Every row comes from one small tree of marks. The marks that hang from a mark follow it in brackets, in the order of their numbers. Every link used is in the known rows. Which tree was each row made from?
In the rows, 100 means zero.
Known rows:
j_495{j_145{j_40} j_509 j_762}: [104, 117, 109, 57, 86, 82, 71, 98, 110, 117, 88, 122, 97, 100, 109, 100, 66]
j_60{j_125 j_495{j_509 j_762}}: [113, 120, 97, 72, 88, 87, 84, 92, 101, 119, 116, 111, 91, 107, 108, 114, 87]
j_495{j_145}: [95, 105, 109, 91, 98, 108, 96, 106, 100, 108, 104, 106, 98, 96, 108, 104, 86]
j_60{j_125 j_495{j_145 j_204}}: [103, 115, 109, 67, 86, 98, 91, 113, 103, 116, 127, 114, 90, 104, 120, 121, 85]
j_125{j_60{j_495{j_204}}}: [109, 106, 99, 68, 96, 79, 101, 107, 114, 98, 115, 102, 91, 103, 106, 109, 97]
j_40{j_145}: [99, 103, 102, 101, 104, 99, 100, 100, 102, 109, 94, 106, 110, 99, 89, 93, 94]
j_60{j_125}: [106, 107, 96, 105, 102, 105, 98, 107, 100, 104, 114, 101, 99, 99, 100, 110, 105]
j_60{j_125 j_495{j_145 j_762}}: [98, 117, 105, 71, 84, 103, 87, 103, 101, 117, 124, 113, 92, 104, 113, 118, 78]
j_125{j_60{j_495{j_145 j_509 j_762}}}: [110, 120, 108, 54, 92, 82, 86, 101, 113, 116, 114, 110, 88, 100, 109, 110, 74]
j_125{j_60{j_495}}: [108, 111, 100, 82, 100, 87, 109, 105, 110, 97, 120, 94, 96, 100, 95, 112, 100]
j_125{j_60{j_495{j_204 j_509}}}: [120, 112, 100, 59, 96, 71, 93, 103, 115, 107, 113, 105, 88, 103, 109, 109, 94]
j_495{j_204}: [102, 97, 100, 84, 95, 92, 93, 102, 104, 100, 96, 108, 94, 104, 111, 96, 97]
j_60{j_125 j_495{j_145 j_509 j_762}}: [108, 123, 107, 64, 85, 95, 80, 101, 102, 127, 120, 115, 90, 104, 115, 118, 74]
j_509{j_495{j_204 j_762}}: [94, 99, 97, 80, 82, 98, 84, 88, 96, 107, 87, 120, 78, 114, 118, 90, 89]
j_509{j_495{j_145 j_204 j_762}}: [90, 104, 108, 71, 80, 105, 80, 95, 95, 115, 92, 126, 77, 111, 125, 93, 75]
j_125{j_60{j_495{j_509}}}: [118, 116, 100, 74, 102, 78, 100, 102, 112, 107, 117, 96, 95, 99, 98, 113, 95]
j_762{j_495{j_145{j_40} j_204}}: [95, 106, 113, 67, 77, 92, 80, 103, 100, 112, 100, 123, 98, 105, 124, 101, 76]
j_495{j_204 j_762}: [99, 96, 97, 73, 88, 88, 83, 95, 105, 103, 89, 116, 88, 108, 115, 90, 88]
j_60{j_125 j_495{j_145 j_509}}: [111, 125, 109, 75, 92, 99, 89, 108, 99, 124, 128, 108, 95, 100, 111, 124, 84]
j_204{j_495{j_509 j_762}}: [109, 98, 103, 87, 106, 76, 83, 93, 107, 110, 98, 109, 85, 102, 106, 96, 100]
j_204{j_495}: [102, 93, 104, 107, 112, 89, 102, 103, 105, 99, 108, 98, 94, 99, 98, 102, 114]

Which tree is each row?
[105, 106, 108, 56, 86, 88, 70, 99, 106, 120, 89, 124, 85, 106, 124, 93, 70] => j_495{j_145 j_204 j_509 j_762}
[102, 121, 107, 48, 86, 77, 88, 107, 119, 105, 111, 113, 96, 100, 102, 113, 70] => j_125{j_60{j_495{j_145{j_40} j_762}}}
[110, 102, 98, 65, 89, 80, 74, 93, 106, 112, 85, 119, 87, 108, 117, 90, 84] => j_495{j_204 j_509 j_762}
[117, 112, 98, 47, 89, 67, 83, 96, 117, 109, 104, 112, 83, 108, 112, 102, 84] => j_125{j_60{j_495{j_204 j_509 j_762}}}
[106, 111, 112, 64, 98, 72, 72, 103, 114, 116, 96, 119, 89, 98, 108, 102, 79] => j_204{j_495{j_145{j_40} j_509 j_762}}
[105, 109, 97, 71, 93, 83, 99, 98, 112, 100, 111, 102, 93, 104, 99, 107, 91] => j_125{j_60{j_495{j_762}}}
[101, 118, 108, 83, 92, 107, 97, 110, 98, 115, 131, 106, 97, 100, 109, 125, 87] => j_60{j_125 j_495{j_145}}
[103, 110, 107, 46, 85, 82, 88, 106, 117, 107, 112, 116, 85, 105, 117, 106, 75] => j_125{j_60{j_495{j_145 j_204 j_762}}}
[108, 99, 103, 83, 86, 89, 83, 91, 95, 116, 98, 115, 92, 109, 123, 95, 92] => j_762{j_495{j_204 j_509}}
[117, 116, 99, 69, 90, 83, 87, 103, 103, 117, 120, 111, 89, 108, 116, 117, 94] => j_60{j_125 j_495{j_204 j_509}}
[106, 114, 108, 42, 81, 74, 64, 101, 114, 118, 85, 129, 91, 105, 121, 96, 62] => j_495{j_145{j_40} j_204 j_509 j_762}
[103, 105, 113, 73, 83, 98, 78, 98, 95, 124, 103, 120, 89, 107, 129, 98, 80] => j_762{j_495{j_145 j_204 j_509}}
[95, 96, 112, 85, 102, 93, 88, 103, 107, 109, 104, 112, 86, 99, 110, 99, 91] => j_204{j_495{j_145 j_762}}
[100, 115, 107, 61, 90, 90, 95, 104, 113, 108, 116, 108, 91, 100, 106, 110, 78] => j_125{j_60{j_495{j_145 j_762}}}
[94, 101, 108, 63, 84, 95, 79, 101, 106, 110, 92, 122, 87, 105, 121, 93, 74] => j_495{j_145 j_204 j_762}
[113, 121, 111, 65, 99, 87, 96, 109, 110, 114, 122, 102, 94, 97, 105, 117, 83] => j_125{j_60{j_495{j_145 j_509}}}
[105, 103, 113, 78, 103, 85, 79, 101, 108, 118, 101, 114, 84, 98, 113, 99, 87] => j_204{j_495{j_145 j_509 j_762}}
[91, 111, 108, 57, 73, 93, 73, 96, 102, 112, 87, 132, 83, 110, 121, 97, 68] => j_509{j_495{j_145{j_40} j_204 j_762}}
[102, 108, 114, 88, 89, 106, 86, 97, 90, 123, 107, 112, 96, 102, 119, 103, 82] => j_762{j_495{j_145 j_509}}
[102, 110, 109, 71, 89, 96, 77, 97, 103, 119, 93, 116, 91, 101, 114, 97, 72] => j_495{j_145 j_509 j_762}
[107, 110, 98, 77, 90, 90, 95, 105, 102, 108, 123, 109, 92, 107, 113, 116, 98] => j_60{j_125 j_495{j_204}}
[96, 109, 107, 50, 80, 82, 73, 104, 113, 108, 88, 127, 93, 104, 118, 96, 66] => j_495{j_145{j_40} j_204 j_762}
[105, 122, 108, 54, 82, 85, 84, 114, 110, 113, 123, 120, 97, 105, 116, 124, 77] => j_60{j_125 j_495{j_145{j_40} j_204}}
[105, 111, 113, 58, 78, 84, 72, 101, 101, 121, 98, 127, 95, 106, 126, 101, 72] => j_762{j_495{j_145{j_40} j_204 j_509}}
[106, 117, 113, 70, 90, 94, 92, 101, 100, 121, 113, 108, 96, 102, 112, 114, 79] => j_60{j_495{j_145 j_509}}
[87, 107, 109, 86, 84, 114, 87, 91, 92, 115, 95, 118, 84, 107, 114, 98, 79] => j_509{j_495{j_145 j_762}}
